What can hang from each mark:
R: J
U: J
M: X
X: L R T
Z: J
J: D G L R U Z
L: J X
A: Z
F: G N T
G: F J
N: F J
D: J Y
Y: D
B: Y
T: F X

Each row was made from one small tree. The marks that hang from a mark follow it in brackets, in alphabetical order. Every link used is in the known rows. Write each row's tree.
Known rows:
G[J[L[X[T]] R]]: [16,-9,-23,17,11,-14,26,-11,38,30,6,13,17,-27,-33,-19,-42,23,5,20,-2,6,-31,33,-5,1,-6,36,7,-8,32,-25,-16,-18,22,-38,-42,-10,13,15,-25,-7,20,-11,7]
L[X]: [13,-26,6,21,0,-4,15,1,48,29,-25,2,35,-46,9,-2,-47,20,23,25,7,32,10,30,4,18,4,14,25,-5,34,4,-10,1,19,-21,-22,5,24,3,-18,-7,-5,-20,-16]
A[Z]: [23,-16,9,10,19,-6,34,-13,56,34,-32,38,4,-44,40,-16,-43,32,-13,16,-12,27,16,28,20,36,16,24,22,-1,35,16,1,-14,7,-37,-14,1,-8,-17,-18,-27,-1,-10,10]
J[G Z]: [22,-13,4,1,15,7,27,10,29,22,3,18,-2,-60,26,-17,-60,30,24,29,-1,40,-7,52,7,16,34,14,-10,-1,35,37,-5,-5,-1,-29,-23,4,-4,12,8,-21,2,-24,20]
M[X[R]]: [33,-25,4,13,3,-11,11,-17,41,13,-31,33,32,-45,6,-4,-21,19,11,12,2,42,-8,38,-4,35,17,10,35,6,15,-7,-4,0,17,-20,-23,-7,27,16,-25,-22,-19,-7,-10]
Y[D[J[G L[X] R Z]]]: [11,21,10,7,-6,5,46,16,17,29,2,-4,4,-45,-21,-13,-48,48,-5,27,-7,-8,-6,31,17,12,10,10,-4,2,26,13,-11,-2,14,-37,-25,-4,14,-1,-13,-25,11,-30,13]
L[J[Z] X]: [5,-28,-6,41,-1,3,6,11,48,53,-1,1,35,-51,-5,-3,-47,45,19,24,1,38,3,32,16,15,3,16,9,3,30,-9,-11,6,30,-23,-22,-17,33,3,-19,7,8,-20,-16]
T[F[N] X[L]]: [4,-4,9,-7,-25,-19,24,1,62,15,-40,-5,31,-31,19,-16,-61,36,-6,28,-8,58,-13,9,-6,12,-18,17,27,-26,8,4,-15,-24,-3,-23,-10,4,31,-11,-5,-25,15,-30,10]
J[D G L[X[R T]] U Z]: [13,-9,2,12,11,7,12,5,24,1,57,2,-14,-62,-29,-5,-61,20,34,16,-16,19,-10,45,-26,11,31,-7,-28,5,30,25,28,31,29,-38,-25,17,3,17,28,-10,37,-28,24]
B[Y[D]]: [25,1,8,-28,2,7,49,7,13,20,-27,26,32,-32,12,-9,-27,29,0,19,6,17,7,14,3,32,12,11,14,19,28,12,-15,-13,6,-37,-9,20,0,4,-12,-16,-1,1,4]
B[Y[D[J[G R U Z]]]]: [23,10,2,-25,6,5,56,21,3,22,5,27,19,-41,-1,-16,-27,35,2,18,-2,6,-6,33,10,20,20,3,5,11,31,23,-17,-4,15,-35,-7,7,-4,0,-4,-23,12,-2,14]
U[J[D R]]: [44,-16,6,19,-16,-13,34,12,32,15,-20,13,23,-32,-17,-4,-18,37,-19,24,4,2,-20,26,16,3,8,23,34,-5,25,-18,-14,-18,5,-30,-23,-3,1,-1,-27,-10,29,-12,27]
U[J]: [32,-27,0,14,2,-9,25,5,25,26,-24,12,29,-38,17,-14,-29,51,-1,21,7,8,-8,33,12,13,18,34,27,-11,32,-11,-4,-14,-7,-30,-25,1,11,-5,-26,-14,2,-14,4]
T[X]: [28,-20,20,10,-5,-15,31,-4,48,14,-30,8,41,-53,23,-10,-51,16,4,19,11,30,-7,14,1,22,-2,12,19,-19,17,9,-19,-13,-9,-29,-14,6,22,3,-14,-17,-7,-19,7]
M[X[L[J]]]: [12,-32,8,16,8,-14,5,-23,32,32,-27,23,26,-39,-2,1,-38,39,5,14,-1,56,-2,23,-1,28,21,16,30,-3,24,-11,12,-11,9,-33,-32,-5,42,18,-25,-18,-25,-12,-10]
U[J[D[Y] G[F] R]]: [40,-6,-19,-8,-15,-8,25,20,25,14,2,10,10,-24,-19,-11,-16,32,-4,18,1,9,-27,41,19,4,20,18,35,7,38,-11,-18,-7,9,-25,-28,5,-3,-3,-17,-3,32,-7,29]
D[J[G[F] L R U] Y]: [19,18,-27,-24,14,-8,34,20,6,8,41,8,0,-28,-27,-11,-33,23,10,14,-16,12,-18,43,30,3,30,3,4,-18,58,6,-25,4,42,-33,-21,-15,11,-13,2,-23,18,-8,16]
D[J[G[F[N T]] L R U]]: [12,19,-19,1,0,-13,30,-1,-3,13,36,2,-3,-45,-19,-11,-36,29,10,21,-21,11,-15,57,24,-8,17,12,9,-20,43,13,-13,-2,24,-33,-29,-16,-3,0,3,-29,34,-24,22]
L[J[D[Y] U Z] X[R T]]: [16,-31,-21,28,-4,1,4,12,54,27,27,21,27,-54,-33,-4,-27,22,21,12,-6,17,-2,32,-1,20,1,6,-2,24,11,-11,6,34,59,-28,1,-20,28,10,-2,-7,36,1,-8]
Z[J[D G[F[T]] L[X] U]]: [14,16,-19,7,22,-13,13,-10,10,26,42,-16,8,-28,-14,1,-47,26,25,10,-20,13,-1,52,-1,-20,24,19,11,1,53,0,2,6,11,-50,-26,24,9,25,-13,-15,36,-34,29]
N[F]: [14,-4,-16,-16,14,0,26,2,44,23,-40,20,29,-14,37,-6,-34,22,0,30,19,21,6,29,14,13,20,37,27,0,20,7,-16,-12,10,-35,-7,5,3,13,-12,-19,3,-28,10]
Y[D[J[G[F[N]] R U Z]]]: [16,26,2,-2,-9,-1,48,12,4,19,8,4,13,-50,-12,-27,-37,40,1,18,-12,-2,-7,46,17,7,8,6,2,12,22,26,-14,1,11,-33,-17,6,1,0,4,-33,26,-25,29]
R[J[D[Y] G[F[T]] L U]]: [25,0,-9,-29,10,-18,16,-22,15,3,25,1,4,-31,-17,-9,-33,6,10,6,-11,25,-6,49,-4,-11,29,10,7,-3,60,11,11,-3,25,-61,-21,6,6,-1,-3,-22,30,-21,38]
X[L R[J[U]] T]: [31,-49,-5,0,15,-9,13,-33,39,-5,-18,49,-7,-29,-15,-20,-38,8,-10,11,-8,17,8,53,-26,24,25,31,2,-6,10,-8,33,0,24,-47,2,-20,20,6,-15,-61,15,-6,-19]
F[G]: [29,-21,8,7,2,8,16,-9,28,17,-32,14,13,-49,40,-13,-45,27,22,27,-4,32,21,57,7,11,25,5,27,-5,35,27,-9,-2,5,-36,-36,24,-7,15,0,-21,-17,-21,4]
L[J[U] X]: [5,-29,-7,35,8,0,0,7,31,38,7,7,49,-50,-6,2,-32,34,25,10,0,36,13,46,15,11,5,7,16,5,32,-1,-12,19,29,-21,-23,1,31,2,-7,-1,7,-17,-20]
T[F X[L R[J[G U Z]]]]: [23,-19,9,-12,-4,-11,22,0,63,7,-18,6,16,-18,16,-15,-48,24,-11,20,-9,45,-20,51,-15,10,13,10,21,-24,6,5,-12,-6,11,-26,-3,-6,31,-17,-11,-38,15,-31,0]
B[Y]: [29,-17,1,-22,10,2,40,5,22,19,-21,33,29,-35,20,-5,-32,21,7,22,7,35,2,21,4,28,18,15,18,1,37,9,-17,-17,10,-32,-10,7,-3,5,-13,-12,-4,3,3]
Z[J[D G[F] R U]]: [37,15,-13,6,20,-10,29,3,14,14,31,11,11,-23,-17,-8,-30,13,7,8,-15,14,-15,72,12,-18,23,13,20,9,41,7,-26,-2,8,-39,-19,18,-9,30,-13,-23,44,-25,46]
M[X[L[J[D R]] T[F]]]: [8,-22,-6,9,-2,-13,11,-27,55,26,-19,24,12,-23,-17,1,-29,31,0,28,-3,39,-25,22,-3,23,10,23,34,16,-4,-13,14,-15,15,-44,-26,-20,27,34,-26,-22,-1,-3,9]
U[J[G L R Z]]: [19,-7,-7,12,-2,3,26,18,20,25,15,6,-3,-40,-21,-15,-37,59,3,27,-4,15,-29,40,8,13,32,22,-1,-17,40,-8,-10,-16,0,-24,-42,-9,2,-6,-12,-5,23,-24,17]
Z[J]: [31,-3,-4,16,27,-12,30,-3,30,32,-12,12,25,-29,17,-9,-46,33,3,19,-7,16,1,44,15,-4,14,36,16,-9,41,-8,-18,-18,-1,-45,-11,1,14,22,-36,-29,7,-23,17]
J[D[Y] G[F] L U Z]: [18,10,-8,-27,15,2,20,6,8,-2,58,-9,-10,-35,-21,-11,-54,16,26,14,-16,36,-15,31,-10,8,45,-6,-20,5,54,26,13,14,26,-47,-29,28,-3,6,37,-1,34,-22,50]
D[J[L[X[R T[F]]] Z] Y]: [10,-1,-20,-7,7,-9,34,24,51,28,16,-1,1,-32,-13,-14,-57,40,7,34,-14,2,-18,11,18,13,13,23,-4,-21,38,-15,-5,-1,54,-42,-1,-44,34,-14,-20,-20,11,-8,-3]
N[F J[D L Z]]: [0,3,-23,-15,19,5,30,9,53,41,-11,-4,21,3,5,-9,-44,31,-13,34,20,12,-26,13,2,13,22,35,14,-9,14,-14,4,-5,7,-44,0,-2,9,18,-14,13,37,-35,37]
X[L R T[F[N]]]: [18,-27,-16,-4,-8,-4,13,-16,58,-3,-40,37,-9,-19,0,-16,-45,21,-10,31,-15,32,4,31,-16,28,0,39,13,2,-9,-10,17,-9,25,-31,0,-17,14,8,-7,-54,21,-4,-19]

Which tree is each row?
[24,-1,-12,-8,2,2,27,2,51,23,-25,6,14,-11,33,-17,-34,29,8,36,-8,28,-16,66,11,-11,9,23,39,1,18,13,-30,-18,13,-35,-36,9,-8,11,-12,-21,8,-18,17] => T[F[G[J[R]]]]
[46,-21,7,-1,7,-8,22,-4,35,-4,-2,26,12,-37,-17,-11,-31,12,-11,7,-10,25,1,44,-9,13,22,9,0,-11,37,-8,2,4,41,-38,-2,-13,17,-13,-11,-33,25,-16,7] => X[R[J[D[Y] L U Z]]]
[31,-14,-3,10,7,-4,18,-13,22,22,-9,7,4,-40,18,-18,-53,33,12,18,-9,14,2,54,-2,-8,15,16,22,-7,40,4,1,-5,7,-51,-49,29,-6,19,-7,-12,-3,-23,20] => F[G[J[D L]]]
[39,-40,7,-4,18,-6,9,-14,19,-3,-19,40,-3,-33,-4,-12,-39,17,-12,0,-14,42,19,70,-12,15,37,14,11,-20,38,1,14,6,24,-30,-9,0,27,-17,-11,-54,6,-22,-24] => X[L R[J[G U]]]
[29,11,12,-1,-13,-4,45,14,49,3,5,2,-2,-30,-56,4,-45,16,-17,30,-8,31,-22,-14,4,11,12,-1,-14,-10,40,-10,-19,-22,45,-41,-22,-17,8,1,-2,-1,40,-11,43] => J[D[Y] L R Z]
[13,-16,0,1,6,-10,15,-21,50,26,-9,0,13,-23,-7,-9,-48,26,5,29,-2,20,-11,43,-4,3,12,30,12,-14,39,-11,6,-21,17,-55,-20,-20,19,0,-34,-19,9,-28,10] => R[J[L[X[T[F]]]]]
[-1,7,-4,-7,-22,-14,24,7,66,25,-26,-13,44,-29,19,-17,-50,35,2,30,-1,45,-31,14,-1,14,-24,18,27,-23,3,-3,-26,-18,-6,-20,-8,-1,23,-5,-9,-7,25,-28,23] => T[F[N[J[L]]] X]
[7,5,-13,-10,-9,-4,23,9,55,24,-36,3,34,-21,28,-16,-39,32,3,36,-4,45,-17,35,13,6,-12,30,32,-3,13,5,-22,-19,5,-22,-7,-1,6,2,-8,-14,26,-17,22] => T[F[N[J]]]
[10,-4,-4,17,7,-9,32,5,37,30,3,-8,6,-32,4,-3,-59,42,2,37,-8,-5,-13,31,21,2,7,33,16,-23,28,-9,2,-11,22,-48,-18,-29,19,3,-30,-22,2,-24,2] => D[J[L[X[T[F]]]]]
[13,2,12,11,11,2,39,-1,20,3,28,8,11,-39,-40,-10,-40,22,6,22,-12,39,-16,29,-7,16,29,-5,-29,-18,36,15,-18,-12,30,-29,-35,-8,2,2,18,-13,33,-21,24] => J[L R U Z]
[23,1,-18,1,-21,-19,15,1,17,13,1,24,23,-70,-7,-36,-39,30,25,3,-23,35,0,52,-2,-11,-15,-2,19,-3,44,15,-17,4,27,-27,-34,28,-6,8,19,-17,31,-15,32] => F[G[J[D[Y] R U]] N]
[9,-1,6,13,-17,-7,15,-7,51,13,-6,-14,9,-35,-22,7,-59,25,7,34,-8,17,-5,-1,-8,8,-10,21,12,0,22,-12,15,-8,22,-48,-24,5,10,16,-10,-3,25,-24,23] => J[D L[X[T[F[N]]]]]
[19,1,2,23,25,-13,30,-10,57,47,-5,17,-1,-32,13,-7,-53,43,-16,13,-26,11,10,25,16,19,12,28,19,-7,48,-9,6,-13,11,-50,-14,2,2,-8,-34,-18,17,-25,22] => A[Z[J[D L[X]]]]
[-5,-1,1,2,-39,-39,21,-32,38,16,-41,5,30,-78,6,-10,-45,24,9,18,-9,53,16,-14,-7,8,-30,20,14,-22,25,11,-2,-18,12,-27,-9,-7,29,-4,3,-37,30,-15,3] => F[N T[X[L]]]
[23,-17,14,4,11,-11,27,-18,37,23,-4,4,9,-36,-5,-16,-55,31,-4,25,-4,29,-10,38,-3,7,25,25,-7,-24,49,-4,8,-29,12,-58,-19,-22,15,-5,-26,-20,9,-32,23] => R[J[L Z]]
[19,-20,-13,1,-7,-18,7,-28,59,17,-20,36,23,-39,0,-17,-19,19,15,22,-4,31,-27,47,-14,29,4,25,34,16,-1,-10,7,-7,21,-35,-11,-28,20,24,-30,-32,3,-5,6] => M[X[R[J] T[F[N]]]]
[-15,9,-15,1,-31,-32,21,-26,40,30,-27,-5,39,-69,-1,-14,-36,26,12,19,-3,41,-5,-12,-5,11,-34,24,11,-24,22,-2,-7,-11,4,-24,-7,-12,26,1,-2,-14,44,-14,11] => F[N[J[L]] T[X]]
[13,4,-48,-6,-13,-36,19,-40,23,34,-9,1,27,-29,4,-39,-32,16,14,17,-6,25,-20,34,-2,-12,-20,51,31,7,35,-14,-7,-24,14,-42,-31,3,2,13,-13,-14,39,-8,21] => G[F[N T] J]
[39,-24,9,20,-7,-12,33,11,34,26,-11,3,18,-42,6,-14,-39,51,-9,27,4,4,-19,22,6,5,18,27,18,-7,28,-10,7,-14,0,-40,-18,-1,6,0,-22,-7,22,-17,29] => U[J[D Z]]
[22,-31,-2,43,-5,1,4,16,40,28,17,11,35,-54,-23,1,-30,29,10,8,-8,31,7,46,6,10,4,0,9,12,22,-9,-2,31,51,-20,-10,-7,29,0,-4,-2,32,-17,-11] => L[J[D U Z] X[R]]
[23,10,18,7,0,-2,52,9,20,28,-21,2,18,-44,9,-19,-47,47,-13,26,-2,-12,1,25,20,11,7,20,4,4,18,15,-3,-8,6,-46,-10,-2,14,1,-18,-34,1,-22,17] => Y[D[J[Z]]]
[-2,-2,-18,-12,-8,-10,19,-14,48,34,-31,3,15,-31,32,-4,-36,32,5,30,8,26,13,22,1,-2,15,23,30,-3,13,14,-6,-1,18,-46,-13,4,9,17,-3,-21,18,-33,9] => N[F[G T[X[L[J[D Z]]]]]]
[10,-10,-4,-7,-23,-14,18,7,68,15,-41,5,33,-21,11,-19,-48,30,-13,21,-8,53,-18,22,-10,21,-19,17,32,-27,-4,-13,-16,-8,6,-8,3,-2,37,-17,-11,-24,27,-25,-5] => T[F[N[J]] X[L R]]
[2,5,-29,2,-29,-29,12,-33,20,31,-24,12,16,-80,23,-32,-36,33,34,17,-20,34,16,39,-5,-19,-21,23,24,-4,39,18,-6,-5,20,-37,-36,11,-3,14,7,-31,28,-13,11] => F[G[J] N T]
[2,2,-33,-19,5,-13,18,-20,38,27,-17,10,23,-28,32,-16,-25,23,14,18,7,12,5,42,-9,-5,14,28,27,-6,17,7,-13,6,22,-40,-23,13,7,13,0,-25,19,-29,2] => N[F[G[J[L U]] T[X[R]]]]
[25,3,-42,3,-14,-25,22,-18,25,28,-3,13,27,-17,-20,-42,-31,16,3,14,-5,29,-36,47,4,-1,-17,39,30,5,33,-22,-28,-27,14,-28,-36,2,-3,11,-17,-5,40,-11,29] => G[F[N] J[R]]
[21,-7,-19,-10,8,-2,20,-8,33,29,-10,2,17,-20,13,-10,-31,6,6,23,11,21,-19,45,12,6,15,24,36,10,22,7,1,2,-6,-35,-12,12,-3,22,-12,1,30,-12,30] => N[J[D G[F[T]]]]
[21,-7,-11,15,-22,-16,14,-4,26,27,-8,13,14,-74,15,-40,-60,44,24,15,-20,34,0,48,-6,-9,-12,12,16,-6,40,13,-1,-3,13,-36,-33,25,-6,14,11,-13,22,-27,34] => F[G[J[D Z]] N]
[31,1,-21,0,0,1,13,14,16,12,24,21,20,-33,-25,2,-12,14,3,7,-9,36,-10,51,30,1,16,0,17,22,34,5,-27,10,32,-28,-24,5,-3,10,8,-6,36,-4,28] => L[J[D[Y] G[F] R U]]
[14,14,10,6,6,6,38,15,6,20,11,-1,9,-50,-8,-17,-47,48,4,16,-12,-10,4,41,7,13,18,7,-9,2,26,18,2,15,16,-36,-19,9,18,-6,-2,-33,8,-31,3] => Y[D[J[G L[X[R]] U Z]]]
[14,-21,-13,40,-19,-1,11,4,59,35,0,14,26,-43,-41,9,-24,20,6,28,2,13,-9,26,19,10,-16,17,22,24,8,-20,-12,5,36,-32,-18,-24,15,25,-26,1,32,-5,4] => L[J[D R] X[T]]
[7,-30,-9,13,7,-10,6,-29,39,28,-11,34,9,-42,-17,-4,-32,31,13,20,-1,41,-16,30,-4,33,19,20,22,13,9,-6,16,-8,8,-38,-32,-16,27,35,-20,-23,-13,-3,-2] => M[X[L[J[G R]] T]]
[-3,-8,-9,11,-48,-23,4,-27,32,21,-30,10,13,-88,11,-19,-41,40,22,15,-24,56,29,22,-11,6,-18,2,17,-16,24,17,-3,4,25,-23,-21,1,22,-1,15,-36,28,-23,-10] => F[G N T[X[L[J[Z]] R]]]
[23,-2,1,-5,-11,-12,30,3,61,17,-10,-6,30,-24,26,-19,-40,23,7,26,-6,25,-31,53,-4,-10,-6,4,40,-10,4,15,-34,-9,4,-33,-28,18,4,7,-6,-15,15,-25,31] => T[F[G[J[D R U]]] X]
[28,-2,0,-3,15,5,28,10,10,-6,18,33,14,-52,-9,-8,-20,3,23,8,-5,37,-7,74,10,7,29,-10,4,3,34,43,-33,7,14,-13,-31,16,-13,10,23,-28,22,-14,20] => J[G R U]
[40,-35,2,17,3,3,3,3,23,6,-29,36,-6,-31,-9,7,-41,28,-25,7,-14,43,22,45,8,19,22,19,18,-4,22,-16,9,8,25,-24,-15,0,24,-4,-11,-37,8,-16,-25] => X[L[J[D G]] R]
[21,-6,-11,-9,6,2,22,-1,49,24,-28,2,16,-12,46,-19,-41,33,12,35,-8,28,-12,65,7,-10,10,26,39,0,19,14,-23,-15,9,-39,-34,14,-7,11,-11,-22,0,-19,15] => T[F[G[J]]]
[30,1,-10,-11,13,-18,47,25,25,9,11,24,24,-40,-13,-11,-25,18,0,13,-7,8,-11,31,34,2,14,3,11,-19,46,8,-31,0,48,-30,0,-27,19,-13,-7,-33,16,3,12] => D[J[R U] Y]
